Every row comes from one small tree of marks. The marks that hang from a mark follow it in brackets, in alphabetical order. Every link used is in the known rows. Which tree was each row made from?
Known rows
L{W{B}}: [-1.79 -0.49 -0.30 -0.23  0.29  0.38 -0.91 -1.12 -0.90  0.73 -1.33 -0.34
  0.34  1.21  1.05  0.38  0.84  0.51  1.06]
X{W{B{R} K}}: [-2.05  3.03 -2.52 -0.42 -1.18 -0.53 -1.95 -1.30  0.27  0.40 -1.96 -0.45
 -1.19  2.33 -0.30 -1.33 -1.25  1.32  1.89]
W{B{R}}: [-2.72  1.42 -1.62  1.03 -0.71 -0.28 -1.12 -0.94  1.71  0.11 -1.51 -0.47
 -0.51  0.82  0.09  1.29  0.78  0.40  1.23]
K{R W{B}}: [-2.25 -5.15 -1.45 -0.32  0.97  0.76 -0.75 -0.48 -0.97  2.36 -4.40 -0.35
 -0.43 -4.19 -1.10 -1.18  3.24  0.81  3.62]
W{B{R} K}: [-2.81  1.12 -2.32  0.02 -0.38  0.05 -1.89 -1.95  1.17  0.47 -1.57 -0.90
 -1.15  0.62 -1.03  0.18 -1.60  1.17  1.32]
B{R W}: [-2.59  3.95 -1.41  0.64 -1.95 -0.40 -2.05 -0.91  2.75 -0.68 -2.39 -0.27
 -0.21  4.66  0.25  1.65  0.28  0.87  0.55]
B{R}: [-1.21  1.40 -1.05  0.64 -2.28 -0.39 -1.33 -0.90  0.74 -0.89 -1.33 -0.49
  0.23  0.69  0.86  1.19 -0.20  0.48  0.31]
X{R W{K}}: [ 1.17  5.57 -0.86 -0.24 -2.11  0.59 -2.06 -0.38 -1.94 -0.91 -0.57 -0.36
  0.08  3.28 -0.89 -3.91  1.32  2.03  1.33]
K{W{B}}: [-1.87 -1.32 -0.78  0.14  0.42  0.57 -0.85 -0.60 -0.78  2.06 -3.01 -0.32
 -0.39 -2.26 -0.53 -0.87  3.98  0.87  2.53]
B{R W{K}}: [-2.68  3.86 -2.14 -0.35 -1.49 -0.18 -2.78 -2.03  2.54 -0.27 -2.27 -0.57
 -0.84  5.03 -1.17  0.89 -2.04  1.44  0.55]
W{B K{R{X}}}: [-2.33 -3.97  0.03 -0.98  1.06  0.22 -1.71 -2.14  0.44  1.86 -0.82  0.16
  0.25 -1.90 -1.02 -2.08 -1.50  1.24  2.38]
R{B{W} X}: [-1.45  0.52  1.97 -0.19 -1.88 -0.73 -1.98 -1.27  2.74  1.17  1.04  1.64
  1.55  5.93  1.16  0.40 -1.34  0.29  0.79]
W{B K}: [-2.07 -0.26 -1.52 -1.02  0.64  0.75 -1.71 -1.58  0.35  1.31 -1.20 -0.56
 -0.85  0.01 -1.07 -1.53 -0.71  1.32  2.21]
X{W}: [ 0.23  1.40 -0.43 -1.02 -2.19 -0.09 -1.18  0.07 -1.04 -0.22 -1.22  0.22
  0.53  1.85  1.61 -1.97  0.95  0.84  2.11]
X{W{K}}: [ 0.10  1.37 -1.17 -1.83 -1.74  0.15 -1.86 -0.99 -1.57  0.38 -1.36 -0.22
 -0.09  1.51  0.20 -2.83 -1.31  1.46  1.96]
K{R{X} W}: [-0.62 -4.71  1.28 -0.03 -0.95 -0.03 -1.05 -1.07 -1.32  1.46 -2.54  0.30
  1.45 -4.69 -0.20 -1.55  1.71  0.79  1.88]
W{K}: [-0.46 -0.48 -1.03 -1.32 -0.91  0.68 -1.79 -1.66 -0.40  0.32 -1.04 -0.52
 -0.05  0.11 -0.44 -1.17 -1.48  1.30  1.36]
L{R}: [-0.91 -1.19 -0.12  0.55 -0.08  1.13 -0.47 -0.52 -0.67  0.33 -2.51 -0.53
  0.82 -1.43  1.07 -2.32  0.46  0.76  2.38]

Write each row's tree
[-0.37  3.42  0.88  0.75 -3.57 -1.62 -1.62 -0.89  0.46 -0.95  0.01  0.67
  1.38  2.19  1.91 -0.50 -0.35  0.55  0.13]	B{R{X{W}}}
[-0.39 -7.16  1.77 -0.25 -1.68 -0.30 -0.82 -1.21 -0.69  2.24 -1.23  1.18
  1.70 -2.79  0.12 -0.74 -0.05  0.36  1.82]	K{R{B X} W}
[ 1.37  3.25 -0.50 -0.56 -2.84  0.48 -1.98 -0.55 -1.38 -0.05  0.47  0.48
  0.35  4.79 -0.43 -3.08 -0.69  1.51  1.50]	X{R{B} W{K}}
[-0.71 -3.56  0.26 -0.65 -0.31  1.17 -1.18 -2.23 -2.15  1.40 -1.68 -0.41
  1.00  1.12  0.97 -1.54 -4.79  0.90  1.18]	L{R{B} W{K}}
[-0.58 -6.66 -1.04 -2.05 -0.90  0.69 -1.41 -1.66 -0.19  1.34 -1.24  0.29
  0.05 -0.08 -0.63 -0.93 -3.99  0.88  2.49]	W{K{R{B}}}
[-1.88  1.07  0.54 -0.01  0.78  0.31 -1.37 -1.48 -0.71  1.78 -1.27  0.20
  0.67 -0.46  0.41 -5.33 -1.25  1.53  3.05]	L{R{X{W{B K}}}}
[-2.50  1.23 -1.28  0.95 -0.77 -0.38 -1.21 -1.57 -0.16 -0.09 -1.70 -0.65
  0.04  1.45  1.02  1.85 -0.05  0.33  0.16]	L{W{B{R}}}
[-2.58  0.76  0.41  1.84 -1.09 -0.80 -1.33 -1.41  0.88  1.38 -1.63  0.14
  0.42 -1.79 -0.19  0.73  2.64  0.63  0.62]	K{W{B{R{X}}}}
[-1.83 -3.92 -0.67 -1.33 -0.85  0.11 -1.52 -0.75  2.05  1.21 -2.09  0.75
  0.31  4.13  0.00  0.14 -1.15  0.40  2.68]	K{R{B{W}}}
[-2.61  0.43 -1.67  1.28 -0.66 -0.12 -1.09 -0.82  0.35  1.30 -3.51 -0.63
 -0.67 -1.70 -0.69  1.10  2.89  0.72  1.71]	K{W{B{R}}}
[-2.26 -4.23 -2.06 -1.48  1.30  0.85 -1.40 -1.58 -0.11  1.58 -2.50 -0.57
 -0.89 -1.72 -1.59 -1.90 -1.16  1.41  3.31]	W{B K{R}}
[-0.50  3.38  0.13 -0.21 -3.05 -1.20 -2.25 -1.75 -0.08 -0.52  0.07  0.38
  0.72  1.75  0.57 -1.52 -2.89  1.32  0.16]	B{R{X{W{K}}}}
[-1.16  1.51  1.13 -0.08 -0.90 -0.79 -1.22 -0.56  0.19  1.12  0.39  0.99
  0.95  1.42  1.55 -2.52  1.41  0.76  2.11]	R{X{W{B}}}
[-0.46 -6.15  1.02 -1.42 -1.11 -0.20 -1.70 -2.27  0.18  1.61  0.52  0.98
  1.24 -0.17 -0.24 -1.35 -4.47  0.72  1.52]	W{K{R{B X}}}
[-1.66  0.00 -0.81 -1.68 -0.95  0.35 -2.41 -1.68  1.91  1.31 -0.75  0.47
 -0.30  6.16 -0.68 -0.11 -2.98  1.04  1.63]	R{B{W{K}}}
[ 0.01 -4.81 -1.23 -2.53 -1.71  0.19 -1.61 -1.05 -1.40  1.29 -1.55  0.56
  0.12  1.22 -0.01 -2.72 -3.72  0.84  3.22]	X{W{K{R{B}}}}
[-0.40 -7.68 -0.34 -0.89 -1.22  0.53 -0.74 -0.56 -0.92  2.15 -3.13  0.36
  0.50 -2.59 -0.29 -0.33  0.57  0.39  2.75]	K{R{B} W}
[-0.23 -2.69 -1.78 -2.27 -1.18  0.33 -1.61 -0.91 -1.81  0.54 -2.75 -0.27
 -0.10 -0.29 -0.46 -3.34 -2.00  1.41  3.02]	X{W{K{R}}}
